Each row comes from the steps of one path. Every step used is in the known rows, and no mark comes twice. Write the path behind each row, first mark first.
In the rows, 128 means zero.
Known rows:
nizaziv-dafir-zamipi: [138 138 136 131 130 114 125 123 128 139 133 113 141 115 123 122 141 156
 134 115 116 119 127 131 137 172 125 139 142 136 144 175 136 128 123 120
 119 127]
nizaziv-labub-zamipi-dafir: [130 135 123 145 133 152 144 122 116 133 136 155 133 170 126 124 152 118
 119  97 125 128 122 124 140  88 127 123 141 111 123 167 142 100 124 153
 118 108]
nizaziv-labub: [128 120 126 142 107 123 133 120 121 134 127 133 134 137 130 126 155 106
 141 124 128 137 131 125 149  97 127 132 139 107 109 129 127 110 127 138
 126 111]
nizaziv-labub-mifen-zibu-zamipi-dafir: [132 132 123 131 161 181 141 116 146 117 108 156 152 136 124 118 166 155
 124 106 128 103 105 117 143  31 131 114 148 126 138 169 137 100 154 154
 128  96]
zamipi-zibu: [134 121 129 134 112 139 135 127 135 137 119 131 122 137 104 116 133 130
 137 118 133 127 107 131 123 111 129 147 122 128 138 131 129 125 107 149
 129 136]
nizaziv-zibu-zamipi-labub: [128 134 122 135 122 158 120 120 136 137 121 142 124 159 108 105 143 125
 151 130 120 111 116 116 108  91 117 161 138 173  96 135 134 141 138 153
 119 102]
dafir-zamipi-labub-nizaziv: [131 151 116 125 116 150 119 135 130 138 125 120 113 141 154 108 134 130
 139 128 146 111 116 120 141 116 118 138 126 143 101 152 140 166 113 153
 113 131]
tevikoz-suro-zamipi: [138 124 134 131 138 110 121 142 129 123 130 127 128 110 135 128 127 145
 167 119 109 150 127 117 124  62 128 119 124 115 134 147 110 126 127 109
 127 140]
tevikoz-suro-nizaziv-dafir-zamipi: [138 142 147 140 140  96 115 113 129 138 127 121 147  81 135 125 120 145
 140  74 102 124 123 122 122 155 121 133 143 122 155 175 115 114 106  83
 122 132]
zibu-zamipi-labub-mifen-suro: [127 153 123 140 100 162 119 105 154 136 109 123 130 137 147 113 115 127
 126  79 118  99 109 116 122 118 123 118 134 169 116 128 123 167 123 125
 124 104]
zibu-nizaziv-dafir-zamipi: [137 124 131 142 120 100 121 111 134 123 142 108 145  86 115 122 164 144
 119 136 128 116 127 128 138 170 128 138 123 133 149 181 136 137 116 122
 121 142]
nizaziv-dafir-zamipi-labub-tevikoz: [124 164 123 119 127  95 117 119 122 156 131 117 123 133 125 116 151 142
 153 112 120 120 130 121 140 154 126 150 132 146 139 169 136 119 111 138
 110 118]
mifen-suro-tevikoz: [135 135 134 138 138 140 125 114 121 133 122 118 133 115 151 133 121 125
 150 108 121 124 135 131 132 174 131 113 133 127 114 120 123 101  88 124
 128 103]
nizaziv-zibu-tevikoz-suro-zamipi: [136  98 139 132 134 131 110 123 125 125 129 126 122 131 157 114 154 144
 206 164  95 140 136 109 114  49 117 149 119 135 137 145 115 117 123 130
 140 153]
mifen-suro: [125 140 132 135 110 136 118 113 131 142 118 124 128 127 152 126 131 112
 139 109 121 126 135 124 123 159 131 113 133 124 128 123 126 126 105 115
 128 120]
tevikoz-suro-zamipi-labub-mifen-zibu: [133 151 126 115 147 141 119 145 149 127 116 134 137 103 155 111 124 143
 170 124 128 131 106 107 128  24 120 119 121 131 141 150 104 141 131 125
 103 130]
labub-nizaziv-dafir: [135 133 130 127 182 146 123 127 130 128 125 127 129 175 131 126 169 148
 123 139 122 118 140 136 147 171 132 129 137 128 134 152 120 136 123 134
 124 136]
nizaziv-labub-zamipi-zibu: [137 123 123 153  72 140 150 113 122 145 129 142 132 179 102 114 154 100
 144 100 136 138 114 128 138  90 125 148 138 114 119 159 129 111  96 161
 114 104]
suro-nizaziv-labub-mifen: [132 127 123 147 102 134 128 102 135 130 116 133 148 112 166 124 116 107
 116  93 121 127 120 127 160  81 122 122 142 116 126 127 116 118 126 115
 137 119]
tevikoz-suro-zamipi-labub: [131 139 127 130 128 114 117 148 131 131 130 129 119 107 137 115 121 134
 173 108 116 144 116 110 123  57 122 129 119 131 116 138 112 145 125 126
 113 136]
suro-nizaziv-zibu-zamipi-labub: [125 141 122 140 112 153 112 110 140 141 115 148 128 130 120 103 118 116
 131 108 115 118 114 118 106  93 120 157 144 173 100 134 135 136 128 135
 124 102]
nizaziv-labub-zamipi-zibu-tevikoz-suro: [134  99 140 157  76 128 140 102 121 137 130 139 124 173 118 110 172 108
 183  95 118 131 115 113 120  60 117 150 124 111 135 161 114 108  86 151
 130 127]
zamipi-zibu-tevikoz: [127 101 133 133 101 136 128 111 134 130 121 122 113 133 123 109 151 138
 149 130 126 125 112 125 118 106 127 150 114 138 150 127 136 134 103 157
 145 152]
labub-nizaziv: [132 129 123 126 147 153 125 131 128 122 122 128 119 158 146 126 146 129
 125 144 136 120 135 130 141 128 130 124 127 124 116 133 125 142 123 142
 131 136]
zibu-zamipi-dafir: [129 132 128 133 164 158 132 126 138 115 127 145 126 133 102 124 138 164
 106  96 118 109 112 123 115  92 133 122 137 146 134 156 149 120 148 144
 137 120]
labub-nizaziv-zibu: [136 124 123 128 158 172 121 126 125 134 118 136 123 192 148 120 160 123
 154 174 127 114 137 128 135 118 120 147 133 135 110 136 124 128 124 152
 128 134]
labub-nizaziv-suro-zamipi-dafir: [137 136 120 111 165 164 120 148 137 135 121 132 111 131 159 117 102 180
 131 128 115 143 131 121 146  63 136  99 122 130 148 165 133 149 124 166
 152 162]
nizaziv-suro-zamipi-zibu-tevikoz: [134 100 132 120  73 125 121 124 144 144 121 113 110 110 140 102 103 167
 169 130 110 156 120 118 128  63 131 133 111 145 167 146 129 152  98 171
 162 168]
zamipi-zibu-tevikoz-suro-nizaziv: [128 102 144 141 106 119 117 101 136 131 116 132 120  98 131 110 129 128
 153  87 111 129 109 116 103  86 121 142 114 126 161 133 114 118  87 121
 151 159]
zibu-zamipi: [132 123 128 134 124 139 130 118 136 118 127 131 129 132 107 126 137 146
 119 114 122 121 121 125 117 116 133 125 137 148 121 142 133 136 142 129
 136 105]
tevikoz-suro-zamipi-zibu-nizaziv: [144 103 129 150 108 108 125 126 136 115 132 122 129  86 105 116 152 135
 159 127 125 142 107 115 122  37 130 135  99 115 148 156 110 138 102 134
 131 169]
zibu-tevikoz: [121 107 133 127 116 127 121 113 129 123 130 120 119 128 145 121 146 138
 144 141 122 125 134 123 123 126 126 133 118 139 140 126 135 136 124 136
 143 141]
dafir-zamipi: [134 134 129 129 101 123 126 127 127 132 132 115 130 107 139 121 120 138
 138 123 130 122 120 125 132 126 123 132 134 130 128 154 141 133 119 127
 122 126]
tevikoz-suro-nizaziv: [129 132 138 137 132 108 118 117 129 128 122 136 134  94 141 130 108 120
 130  86 113 133 124 119 113 109 123 123 130 113 137 132 105 114 112  88
 135 137]
mifen-dafir-zamipi-labub-nizaziv: [130 151 117 110 115 137 128 123 128 138 112 129 121 126 157 104 158 139
 130 121 134 105 103 113 143  78 130 144 130 131 110 151 141 158 106 146
 114 126]
nizaziv-suro-zamipi-zibu: [141 121 126 121  89 129 128 139 142 151 119 120 117 113 117 109  85 156
 157 116 115 160 114 122 131  62 134 128 119 135 157 147 122 148 102 162
 147 156]
mifen-labub-zamipi: [129 148 125 124 111 121 148 121 122 132 138 138 124 161 102 125 147 127
 127 129 136 124 129 126 118 143 130 131 139 140 151 162 117 148 133 121
 122 111]
zamipi-labub: [121 145 121 127 118 131 123 134 133 137 127 130 119 126 130 114 122 114
 130 117 134 124 119 123 126 117 122 138 123 142 111 119 132 147 125 141
 115 124]
suro-zamipi: [134 126 126 126 124 123 124 141 131 124 131 122 127 110 141 123 122 146
 144 143 121 150 131 127 137  84 134 119 128 126 129 142 131 131 132 130
 128 132]

Write each row's path:
[128 118 117 123 133 170 104 130 131 135 123 126 102 169 177  95 163 139
 185 188 120 130 135 115 138  56 119 155 120 159 102 140 138 161 123 176
 132 148]	suro-zamipi-labub-nizaziv-zibu-tevikoz
[122 110 143 135 125 109 110 103 129 121 124 129 125  93 158 121 125 127
 144 100 108 127 129 115 108 102 121 124 121 125 150 130 112 120 106 100
 148 149]	zibu-tevikoz-suro-nizaziv
[133 107 141 143  98 132 135 110 129 133 132 133 117 165 114 111 146 129
 163  98 120 124 112 116  99  99 118 146 111 132 155 160 116 126  85 143
 128 143]	labub-zamipi-zibu-tevikoz-suro
[133 136 121 121 155 161 130 123 122 135 119 140 118 191 123 116 183 131
 160 186 133 108 135 123 134 114 124 156 138 141 133 141 113 146 142 141
 131 136]	mifen-labub-nizaziv-zibu
[139 121 127 143 104  99 131 121 115 143 121 134 121 138 119 118 168 123
 203 112 111 162 123 113 147   4 133 139 124  92 138 155 105  81  98 146
 134 133]	nizaziv-labub-tevikoz-suro-zamipi-zibu
[134 115 143 137  97 115 117  96 138 143 119 113 131  91 132 101 139 159
 139  95 110 122 110 129 124 151 126 157 134 143 172 173 145 127  88 136
 140 150]	suro-nizaziv-dafir-zamipi-zibu-tevikoz
[131 142 127 123 183 111 121 137 117 126 129 141 115 123 139 132 140 165
 165 113 102 142 128 113 127  32 136 110 116 111 161 163 123  84 126 130
 134 151]	labub-tevikoz-suro-zamipi-dafir
[130 122 118 158 121 139 139 109 122 119 145 149 138 135 122 124 171 107
 104 117 139 120 123 122 141  84 129 122 122 113 127 178 141 107 120 154
 120 124]	zibu-nizaziv-labub-zamipi-dafir
[137 103 144 139  86 122 125 110 131 134 125 115 119 108 127 105 144 146
 181 105 117 118 102 111 109  79 113 153 112 127 158 160 127 128  91 138
 138 158]	dafir-zamipi-zibu-tevikoz-suro
[140 127 129 134  84 135 133 125 132 142 122 118 126 112 110 110 122 139
 146 110 135 122 100 127 128 109 122 151 126 129 141 160 143 129 100 149
 124 136]	dafir-zamipi-zibu
[135 119 128 137 131 159 126 116 134 127 122 140 134 161 105 119 147 136
 146 141 113 113 126 123 112 103 124 154 142 159 112 143 132 121 141 140
 131 108]	nizaziv-zibu-zamipi
[137 133 128 143 111 106 148 104 136 132 141 131 132 149  52 113 195 135
 115 132 138 116 114 130 121 168 136 158 123 144 184 189 112 147 111 136
 117 139]	mifen-labub-zamipi-zibu-nizaziv-dafir
[127 137 131 124 145  95 124 119 116 133 126 132 121 141 128 137 149 123
 164 115 113 131 138 115 121  96 128 125 118 113 144 135 103  89 112 112
 136 133]	labub-tevikoz-suro
[138 126 129 129 127  98 127 129 123 140 121 129 114 130 114 120 144 146
 187 116 110 152 118 116 125  34 134 135 113 112 157 153 108  97  99 135
 133 146]	labub-tevikoz-suro-zamipi-zibu
[131 120 131 142 146 105 121 111 135 118 138 120 142 111 108 129 172 137
 110 142 125 120 135 131 135 171 134 133 119 133 147 152 122 133 126 124
 124 144]	zibu-nizaziv-dafir
[136 121 138 147 138 137 116 106 134 128 115 148 139 125 119 120 127 126
 147  99  98 118 121 113  96  82 119 143 144 145 123 145 110 109 123 103
 138 114]	tevikoz-suro-nizaziv-zibu-zamipi
[124 153 122 133  98 134 109 131 137 148 120 122 117 110 162 110 118 121
 158 111 121 147 128 118 129 105 131 114 129 139 112 129 132 157 109 132
 112 120]	mifen-suro-zamipi-labub
[146 107 119 160  56 129 137  97 142 128 125 111 148  99 129 110 159 117
 141 119 143 109  91 122 161  51 117 150 115 118 138 168 127 137 104 153
 131 146]	dafir-zamipi-zibu-nizaziv-labub-mifen
[122 145 114 127 126 139 118 111 126 146 119 144 113 176 109 112 160 124
 165 138 115 115 128 113 114  83 124 159 133 171 107 136 131 110 133 158
 125  99]	nizaziv-zibu-zamipi-labub-tevikoz
[134 109 123 136  81 119 127 112 145 140 124 121 125  96  98 113 117 128
 127 124 134 131 114 121 124 103 130 135  98 137 161 142 117 155  91 157
 152 169]	zamipi-zibu-nizaziv-suro
[139 114 122 140 113  85 122 114 129 124 131 123 119  97 107 122 167 137
 172 135 122 147 118 114 127  35 136 133  92 111 165 159 104 107  91 139
 139 165]	labub-tevikoz-suro-zamipi-zibu-nizaziv
[139 127 132 118 136 127 132 131 125 138 126 117 129 106 131 133  81 151
 143 117 120 135 133 128 134 142 128 117 122 139 131 123 114 115 101 147
 150 124]	nizaziv-suro-tevikoz
[129 142 126 132 154 155 139 132 125 129 136 150 125 160 123 126 122 138
 103 102 127 119 119 128 117 120 127 116 131 133 142 169 146 111 125 146
 116 122]	labub-zamipi-dafir
[135 129 138 145 179 159 118 111 135 124 113 163 137 121 118 119 127 142
 130  84  93 107 110 112  93  63 120 137 142 145 138 158 126  89 133 116
 141 126]	tevikoz-suro-nizaziv-zibu-zamipi-dafir
[127 159 131 132 115 109 111 118 135 150 125 123 134  83 139 108 111 136
 122  84 119 122 115 125 131 164 121 143 144 148 133 163 140 144 112 116
 110 121]	suro-nizaziv-dafir-zamipi-labub
[123 106 134 134 119 139 106  98 129 134 120 134 124 119 165 112 131 119
 149 147 109 126 135 121 114 114 119 151 133 148 133 126 133 112 114 131
 145 140]	suro-nizaziv-zibu-tevikoz
[139 113 126 132 124 112 128 118 131 122 137 110 133  78 123 132 102 141
 127 138 131 129 133 125 137 142 130 117 104 137 137 131 113 129  97 144
 154 139]	zibu-nizaziv-suro-tevikoz
[130 155 131 128 121 114 120 129 132 147 132 117 132 118 122 111 135 143
 139 103 123 117 117 124 134 161 119 150 136 150 126 162 140 145 122 134
 105 123]	nizaziv-dafir-zamipi-labub
[127 141 119 126 112 122 118 146 134 135 131 126 117 107 140 112 117 133
 144 129 127 146 120 121 135  74 129 131 124 141 108 133 135 153 132 142
 113 130]	suro-zamipi-labub
[133 135 128 124 144  89 119 130 118 130 132 128 119 127 142 133 140 144
 181 127 106 154 140 114 129  55 134 116 117 114 148 150 105  96 118 114
 133 140]	labub-tevikoz-suro-zamipi
[131 141 134 156 138 131 135 113 117 133 129 165 138 133 137 124 125 108
 123  55 111 131 119 115 124  68 122 115 143  99 136 172 122  84 106 117
 120 114]	tevikoz-suro-nizaziv-labub-zamipi-dafir
[146 107 138 152 141  98 125 125 139 121 134 119 139  94  86 115 174 152
 153 121 110 139 111 122 127  83 134 138 107 118 165 172 104 132 104 124
 127 169]	tevikoz-suro-zamipi-zibu-nizaziv-dafir
[144 116 135 138 124 119 129 139 133 130 123 129 125 116 113 115 130 145
 172 109 114 148 106 119 120  48 127 137 117 115 147 146 111 125 107 132
 127 153]	tevikoz-suro-zamipi-zibu
[133 130 132 126 133 115 121 114 140 126 133 119 153  80 115 120 186 151
 131 155 142 116 128 123 132 153 134 132 129 126 159 196 133 124 110 128
 109 130]	mifen-zibu-nizaziv-dafir-zamipi
[123 163 125 127 101  85 109 111 121 150 124 128 119  87 153 118 108 116
 159  73 120 127 118 107 117  86 118 135 123 129 136 152 118 110  93 108
 120 129]	dafir-zamipi-labub-tevikoz-suro-nizaziv
[134 126 128 136 169 178 129 123 133 124 119 154 130 157 105 118 149 155
 129 125 108 103 114 121 108  84 125 144 141 157 125 156 147 105 149 154
 132 118]	nizaziv-zibu-zamipi-dafir
[139 113 123 143  72 117 129 111 137 128 131 113 131  82 104 110 146 128
 135 127 145 118 100 123 129 102 124 148 107 129 145 166 139 146  95 150
 128 156]	dafir-zamipi-zibu-nizaziv
[131 155 141 141 103 115 107  95 135 153 117 112 145  84 160 121 120 134
 128  75 106 123 133 128 127 203 130 120 156 130 149 169 134 121  89  91
 122 115]	mifen-suro-nizaziv-dafir-zamipi
[135 126 134 137 122 111 136  91 131 125 101 145 158  99 167 125 139 114
 125  70  99 115 103 109 147  25 127 128 139  91 143 129  97  99 114  85
 137 122]	tevikoz-suro-nizaziv-labub-mifen-dafir
[131 146 125 115 139  75 131 127 115 130 131 131 114 124 116 129 169 150
 187 142 111 147 138 111 128  61 138 125 123 117 169 154  94 118 137 101
 140 140]	mifen-labub-tevikoz-suro-zamipi
[134 106 135 116  76 121 135  98 133 134 111 119 125 106 136 101 164 157
 153 117 119 110  91 115 122  70 132 163 119 129 160 156 152 128  89 148
 140 146]	mifen-dafir-zamipi-zibu-tevikoz
[127 114 141 117 147 144 120 113 144 116 116 129 139 119 163 121 153 148
 166 137 122 106 121 109 116  71 118 122 116 125 170 144 104 122 121 117
 133 143]	labub-mifen-zibu-tevikoz-suro
[132 153 125 135 131 156 123 117 137 136 116 112 132 121 172 121  99 123
 143  92 125 102 114 125 143 150 117 119 124 150 110 110 116 131  99 135
 116 105]	zamipi-labub-mifen-suro-tevikoz
[122 162 115 102 101  91 129 110 122 149 116 130 119 113 144 114 149 132
 149 113 124 116 110 109 134  73 136 149 122 131 134 151 141 117 102 137
 116 115]	mifen-dafir-zamipi-labub-tevikoz
[124 132 118 133 113 104 130 109 110 141 125 134 125 156 134 131 172 107
 160 131 124 140 143 121 155  88 133 131 134 105 121 134 124  87 119 140
 134 110]	nizaziv-labub-tevikoz
[122 143 131 138 103 131 111 100 134 144 112 130 130  95 165 125 105 104
 120  88 116 132 135 125 119 157 133 107 142 123 134 125 124 125  93 100
 133 117]	mifen-suro-nizaziv
